Each row was made from one walk, in order. Every step used is in the known rows, and no mark comes twice. Write each row's walk.
Known rows
bolu/pazuge/dolit/retan: [ -9  -1   3  18 -10  -8   2   6  19  18 -12  -9 -18   6   2  15   7  17
  -5 -12  -1   6  -2   1   8   8  14  13  19 -21   2   4]
beso/retan/vinazet/pazuge/momot: [-17  13  13  14  -3   3   0   1  13   6 -19   5   7   8  -6 -14   8   9
   9 -13  -1  10   2  14  24  16   0  10  -3   3   0  -1]
vinazet/pazuge/dolit/retan: [-14   0  -3  18 -13  -5   4   4  12  10 -24  -9  -5  10  -6   2   4  21
  -1 -10  -4   7  -5   1  13  14  16   7  21  -9  10   2]
dolit/retan/vinazet: [ -3   5   9  22  -6 -10   9  11   1   9 -13  -7   0   7  -1   2   7  17
  -1  -3  10  16  -5   0  18   4   4  15   9  -7   8   2]
murova/retan/vinazet/pazuge: [-17  10  11  17  -9   4   6  11   6  -1 -15  -2   3  11 -10  -3  10  12
   0 -15   7  17   3   9  18  10   5  21  13   2   4   1]
dolit/retan: [ -4   4   4  20  -6  -9   8  13   6  12 -18  -7  -7   7   3   4   5  18
  -5  -2   3  13  -2  -3  15   6  15  13  18 -12   6   1]
beso/retan/vinazet/pazuge: [-19   3  12  22  -8   0   1   2   7   1 -17  -1  11   5  -2 -11   9  12
   6  -9   0  14  -4  14  25  16   4  16   4   5   3   2]
momot/pazuge/vinazet: [ -2  13   6  17   5  -2  -9  11   8  17 -18   3   0  11   3   0  16   6
   9 -29   6   6   4   0  17  18  10  12  21  -7   1  -5]
momot/pazuge/dolit/retan/beso: [ -3   1  -3  29  -6  -9  -3   3  20  18 -19 -14  -7  15   1   3  10  22
   4 -19  -6  16  -2  -5  13   7   9  13  10 -13   9   6]
retan/dolit: [  1   2   8  22  -4  -4  -5  13   9  -4 -15  -5 -12   5  -2  -8   7  13
  -1  -9   8  11   7  -6   2   2  13  15   6 -15   1   3]
mumer/bolu/pazuge/pazut: [-12   8  14  22   2   1  -6   9  18   7  -6   9  -7  -8   2  -3   9 -10
  -1 -19   0  13   2  -1  26   7   8   9  24 -17  -4  -2]
patin/momot/pazuge/vinazet/retan: [ -6  13   9  19   8  11  -7  14  13  22  -8   5   0  11   2   0  25   5
   3 -19  -4   4   5  -1  14  25   5   3  18 -11   8   1]
bolu/mumer: [  4   4   3   9  -1  -7   1  11   6   5 -24  -2  -6  -1   4  -3   7   7
  -3 -15   5  11   0  -1  15  14  15  15  21 -12  -3   7]
bolu/pazuge/momot: [-11  14   9   9   7  -2   2  12  20  16  -5   6 -17  -2   5   3   9   1
   4 -17  -1   2  10   4  14   6  11  14   9 -19  -7   2]
momot/pazuge/dolit/retan/pazut: [ -5   0   0  26  -8  -5  -1   1  15   7 -19 -13  -7  18   4   3  14  13
 -11 -18  -1   7  -4   1  11  12  12   8  13 -18  14  -4]
mumer/bolu: [ -5   6  11  16   2  -2   3  10   5   0 -15   2  -3   2   2  -4   5   4
  -3 -10   3  14   2  -8  24   6   8  11  20  -5   4   0]
beso/retan: [ -7   4  10  18  -5  -5  -2   7   9   5 -21  -2  -6   6   3  -4   6  12
   0  -7  -5  10   2   5  13   9  13  13  13  -4  -1  -1]
patin/momot/pazuge/vinazet/retan/dolit: [ -2  10   9  26   5  10 -15  13  16  16  -9   2  -5  14  -3 -11  26  10
   0 -15   1   7   7  -4   5  23   5   5   8 -15   5   3]
patin/momot/pazuge/vinazet/retan/beso: [ -7  10   7  26  10   7  -5  11  22  25  -5   2   4   9   0  -8  26  10
   9 -19  -6  13   5  -2  14  22   0   6   7 -11   9   8]
patin/momot/pazuge/beso/retan: [ -6  10  15  25   3   1 -11   9  16  18 -17  -3  -3   7   7   2  14  17
  10  -9 -12   6  10   9  20   7   6   4  15  -8   2   8]
pazuge/momot: [ -2  16   6   6   5  -2   3  13  12   9 -16   5 -12   3   0  -1   5   4
   4 -15   0   7   9  -3  12   5  11   9  11 -13  -2  -2]
vinazet/pazuge/pazut/retan: [-18   9  -1  25  -4   1  -2  14  11   4 -20   8   7  -1  -5 -15   9   1
   7 -16  -7  15   3   6  19  13  12   6  31  -6   3  -4]
pazut/retan: [ -7   6   3  19  -2  -5   5  16   6   3 -18   2  -4   3   4  -4   9  10
   2 -10  -2  14   1  -1  11   4  10  14  26  -6   3  -2]
momot/pazuge/dolit/retan: [ -3   4  -2  23  -8  -8  -5   5  10  15 -23 -11 -11  15   4  11   9  18
  -1 -19  -5   6  -4  -3  14  12  13   7  21 -14   8   0]
pazuge/beso/retan/dolit: [ -6   1  11  23 -11  -5 -10   7  17   1 -26  -6  -9   8  -6  -5  11  25
   6  -4   1   9   9   3   2  -3  14  16   0  -6  -2   9]
murova/pazuge/momot: [ -2  13  12   5   4  -2   0  12  19  14 -12   0 -13   5   3   1   8   0
   3 -19   4  11   8  -1  14  11  15   7  17 -19   1  -8]
retan/vinazet: [  0   9  13  17  -1  -4   5  12   1   3 -11  -1   0   2   0   0   8   8
   2 -12  11  13   2   0  17   5   4  18   9  -5   4   1]
beso/retan/vinazet: [ -6   3  16  20  -8  -4   0   5   5   3 -17  -2   2   7   2  -4   9  11
   2  -9   4  15  -2   8  18   8   3  16   4   0   1   0]
retan/vinazet/pazuge/beso: [-14  10  10  16  -3   0   4  10   9   3 -17   0   9  -1  -8   1  10  15
  12 -13   9   9   3   9  23   2   7  17   6   1   8  10]
pazuge/dolit/retan: [  0   1   1  15 -13  -9   3   7  11  10 -23 -10 -13  12  -3  10   4  21
  -3 -10  -1  10  -1  -4   6   5  15   7  19 -13   7   0]
momot/pazuge: [ -4   9   6  20   6  -3  -4  12   7  10 -15  -1  -7   5  10   1  10   4
   3 -18  -2   4   3   0  18  11  13  13  20 -10   1   1]
depas/retan: [ -7   4   1  25  -1 -10   6  12   6   6 -13  -9  -4   2  11   3   7  14
   3 -12   3  11   6   5  11   9  14  12  19  -8   2   5]
depas/pazuge/pazut: [ -3  18   4  27   2   0  -5  13  13  10  -9   3   2  -3   2  -9  13  -2
  12 -23   0  11   6  -5  10   6  10   8  23 -12  -6  -2]
murova/pazuge: [ -2   4  13  13  -1  -3   0  13  14   9 -11  -6 -10   3   8   4   8   1
   0 -15   5  13   2   1  13  12  19  13  23 -16   6  -7]
mumer/bolu/pazuge: [-13   4  14  17   4   0   2   9  14   8  -6   4 -10  -3   8   1   8  -1
  -4 -11   2  10   0  -1  26   9   7  17  19 -13  -2   3]
momot/pazuge/dolit: [  0   7   2  17  -1  -2 -10   4  12   7 -20  -4 -12  10   6   9   9   8
   2 -26  -4   4   2  -2  10  11  14   9  21 -13   3   0]
pazuge/pazut: [  0  11   7  18  -3  -2  -3  15   9   5 -15   3  -4  -5   0  -4   6  -1
   3 -16   2  13   7  -3  11   5  16   6  22 -16   2  -2]

Write each row's walk
[-12  -1   7  18   0   4  11   9  13  -2 -10  -1  -4   4   1  -6  18   4
 -14 -10   3   6  -1   0   7  13  15  13   2 -13  14   1]
vinazet/retan/pazut
[-20   5   7  18  -7  -2  -2   4  16   6 -26  -2   3   4  -4  -3   8  20
   9  -9  -6   6   5  13  19   8  16  13  11   3   3   7]
vinazet/pazuge/beso/retan
[-14   2   9  34  -3   1 -14  12  20   0 -11   8  -9  -2  -1 -16  15  -4
  -1 -13   0  18   3  -4  16   5   4  12  21 -16  -5  -2]
mumer/bolu/pazuge/pazut/retan/dolit
[ -6  16   4  31   6   4 -11  18  12  14 -10   8   1   1  10 -10  16  -2
   7 -15 -13  15   8   3  19  12   3  -2  34 -18   1  -5]
patin/momot/pazuge/pazut/retan
[ -3   5   6  19  -6   3  -7  13  14   6 -18   1  -7  11 -12  -8  21  14
  -1 -16  10   8   3  -7   0  16  13  14   4  -8   5   3]
pazuge/vinazet/retan/dolit
[-19   8   6  21  -5  -2   5  12   9   1 -20   2  13   3  -6  -2  12  17
  14 -12   3  14   2  10  23   4   2  18  15   7  10   7]
pazut/retan/vinazet/pazuge/beso
[ -9   7   6  10  -1   3   2  13  12  14 -18   6  -2   8  -7   1  19   9
   1 -19   5   7   2  -3   8  18  14  11  14  -5   7   0]
pazuge/vinazet/retan
[ -6  14   6  32   1   0 -10  12   6   7 -15   6   8   4   5  -8  18  -2
  10 -24   1  19   0   5  22  11  -1   9  23  -5   2  -5]
momot/pazuge/pazut/retan/vinazet
[-10   0  14  21  -7  -4   2   3  13  -3 -16  -4  -1   8   5 -11  11   8
  -7  -8  -1  10   1   7  10   9  12  14   4 -10   7  -6]
beso/retan/pazut
[ -8  15  16  26  -3  -3  -3   2  13  10 -16  -3  10   6  -1  -1  17  17
  18 -14   3  10   2   7  17   0  -1  20   2   7  -5   8]
depas/pazuge/beso/retan/vinazet
[-10   9   4  17   5   4  -7  10  12  17 -18   5  -2  12   0   2  23   7
   3 -26   2   2   1  -1  15  24  11  11  16  -4   7   1]
momot/pazuge/vinazet/retan
[ -5   0   1  32  -4  -8  -3  10  10   0 -13 -12 -10   6   7  -5   8  20
   0 -10   8  12   8   1   0   7  14  15   7 -11  -1   8]
depas/retan/dolit
[-11   7   7  13  -9   1  -1   3   9  -3 -17  -4   3   5  -8   1   7  10
   5 -21   6  10  -1   5  14  13   6  12   9  -3   7   3]
retan/vinazet/pazuge/dolit
[-10   7   8  23  -2  -5 -10   6  15  13 -26  -1  -4   9   6   4  13  16
  11 -15  -7   4   5   8  20   6  14  14  14  -2  -1   6]
momot/pazuge/beso/retan
[-10  11  11  22   8  11  -3  11  18  14  -4   5   4  12   4  -9  30   1
  -6 -20  -2   4   3   3  13  26   4   1   9 -16  14  -3]
patin/momot/pazuge/vinazet/retan/pazut
[-19   6   7  23  -4  -1   6  11   5   1 -15   3  10   4  -1 -10  11  10
   8 -12   2  16  -4  10  24  13   1  18  16   4   7   1]
pazut/retan/vinazet/pazuge
[ -6   6  17  18  -8  -5   1   6   9   5 -21   0   4   6  -4   4  11  19
  11  -9   5  13   4   9  16   0   5  17   2   3   2   7]
pazuge/beso/retan/vinazet
[-21   0  16  19   2   8   3   4  23  10  -5   7   1   6  -2  -6  28  -5
 -12 -19   7   6  -4   0  21  23   4  16   6 -11   9  -2]
mumer/bolu/pazuge/vinazet/retan/pazut
[-10   2  12  20  -7  -5   3   5  18   0 -22  -3   0   7  -1  -4  13  15
   0  -8   0   9   6   9  11   0  12  15   1  -7   7   1]
pazuge/beso/retan/pazut
[ -3   9   0  24  -7  -7   1   3  14  15 -17 -12  -6  12   0   6  11  20
   4 -17  -2   9  -4  -7   6   7   9  11  20 -10   0   3]
depas/pazuge/dolit/retan
[-16   5   2  17 -12   0   0   6   9  -2 -21   0   6   9  -8  -2  11  13
   8 -19  -2  14  -4   6  13  13   2  14  17   2   8   1]
pazut/retan/vinazet/pazuge/dolit
[-12   6   6  21   3   7  -3   7  16  11 -14   4   2  14   2  -5  30   1
  -6 -26   5   3  -1   1  13  26  11  11   7  -9  13  -4]
momot/pazuge/vinazet/retan/pazut
[ -3   7  15  31  -2   1 -19   8  20  10 -17  -6  -8  11   3  -7  17  21
   8  -4  -7   6  13   6   9   5   5   6   5 -12   0   9]
patin/momot/pazuge/beso/retan/dolit
[ -7   0   6  23  -6  -8  12  10  10   4 -12  -9  -4   9   3  -5   9  13
 -13  -2   7  12  -4   0  12   5  13  12   8 -17  14  -3]
dolit/retan/pazut
[ -3   0  11  25 -11  -5 -10   8  12  -2 -22  -6 -10   9  -2 -13   8  16
  -1  -5   1  11   4   1   1   6  12  15   4  -7  -2   2]
beso/retan/dolit
[-13   9  10  18  -2   0   6   9   5   0 -12  -1   8   1  -3  -6   7   6
   5 -13   7  12  -1   7  22  13   5  17   9   0   7   4]
retan/vinazet/pazuge
[-18  -1  15  22  -5  -2   1   3  26   7 -12  -2  -5   3   5   1  17  11
   0 -10   0   4   6  16  12   4  12  21   0 -14   2   5]
bolu/pazuge/beso/retan/pazut
[-16   5  -1  32  -8   2  -9  14  14  -3 -19   4   1   3  -8 -23  12   6
   5 -13  -1  16   4   3   8  11  11   8  20 -10   2  -1]
vinazet/pazuge/pazut/retan/dolit
[-17   2   9  15   0   5   4   8  25  12  -4   6  -3   5  -1  -1  26  -1
  -8 -21   7   3  -1   5   8  22  11  17   3 -16   8  -1]
bolu/pazuge/vinazet/retan/pazut
[-12   8  13  28  -2  -2  -1   1  21   4 -16  -4   6   8   2  -9  20  13
   9 -13  -1   7   4   7  11   2   8  17   2  -2   0   3]
depas/pazuge/beso/retan/pazut
[ -9  16   5  18   3   5  -1  10  13  18 -12   4   5   8  -5  -4  25   8
   9 -25   4   5  -1  -6   8  20   7  14  15  -1  -2   2]
depas/pazuge/vinazet/retan
[ -3   2   3  25  -6  -5  -4  16   9  -4 -18  -1 -10   7   0 -11  10  15
   2  -6   2  16   5  -5   1   2  10  16  16 -10   1   0]
pazut/retan/dolit
[ -8   9  15  25  -4  -3  -9   3  10  10 -22  -2   6   9   3   4  16  17
  12 -17   1   9   3  12  23   5   2  17   4   3   1   7]
momot/pazuge/beso/retan/vinazet
[-19   1  18  21  -3  -2  -4   2  22  10 -16   2  -6   1   2   4  11  11
   4  -8  -4   8   2   8  27   2   7  17  14  -3  -4   7]
mumer/bolu/pazuge/beso/retan
[-16   7   8  21  -7  -6   9   8   9  10 -19  -7   9   5 -10   2  10  24
   7  -5  10  13  -2   7  26   3   7  14   7   0  12  10]
dolit/retan/vinazet/pazuge/beso
[ -7   2  10  18  -1   3   1   9  26  20 -12  -4   1   9  -5  -3  22   7
   6 -23   6  19   1  -4   8  21  14  15   9 -10  10   0]
murova/pazuge/vinazet/retan/beso
[-21  -4  20  24  -3  -1   0   0  27   3 -12   1   0   3   3  -5  17   5
  -5  -8  -1  10   1  11  24   4   6  17   4  -8   2   3]
mumer/bolu/pazuge/beso/retan/pazut
[-15  14   5  17  -2  -3   9   7   8  14 -14   0   4  10  -8  -6   8  14
   3  -8   5  13  -3   6  26  12   2  10   2  -4   6   2]
dolit/retan/vinazet/pazuge/momot
[ -1  19   6  19   3  -2  -4  11  11  16 -12   3   5   8  -1  -3  16   7
  16 -28   8   9   2  -5  11  13   6  15  20  -3  -5  -3]
depas/pazuge/vinazet
[ -2   6   2  31 -10  -3 -11  18  13  -3 -19   4  -6   3  -5 -17  13   6
   4 -12   2  19   8  -5   2   3  11   9  20 -16  -1  -3]
pazuge/pazut/retan/dolit
[ -4  11   8  24  -5  -3  -1  15   4   1 -16   8   7   0  -3  -8  12   1
   8 -17   5  22   2   2  16   4   1   9  21  -5   5  -5]
pazuge/pazut/retan/vinazet
[-12   0  13  22  -9  -4   1   0  15  10 -10  -6  -6   7  -2  10  10  12
  -5 -14   6  14  -9  -1  24   8  -3  15  13 -10   6   2]
mumer/bolu/pazuge/dolit/retan/vinazet
[ -6   7   9  19  -3  -5   5  15   1  -1 -15   2   3   4   1  -3  10   9
   5 -11   6  19  -1   3  15   5   0  19  16  -1   4  -2]
pazut/retan/vinazet
[ -2  11   4  38   2   5 -21  18  15   6 -11   4  -5   5   5 -19  18   2
   5 -12  -8  16  10  -1   8   9   2  -1  23 -22   1  -2]
patin/momot/pazuge/pazut/retan/dolit
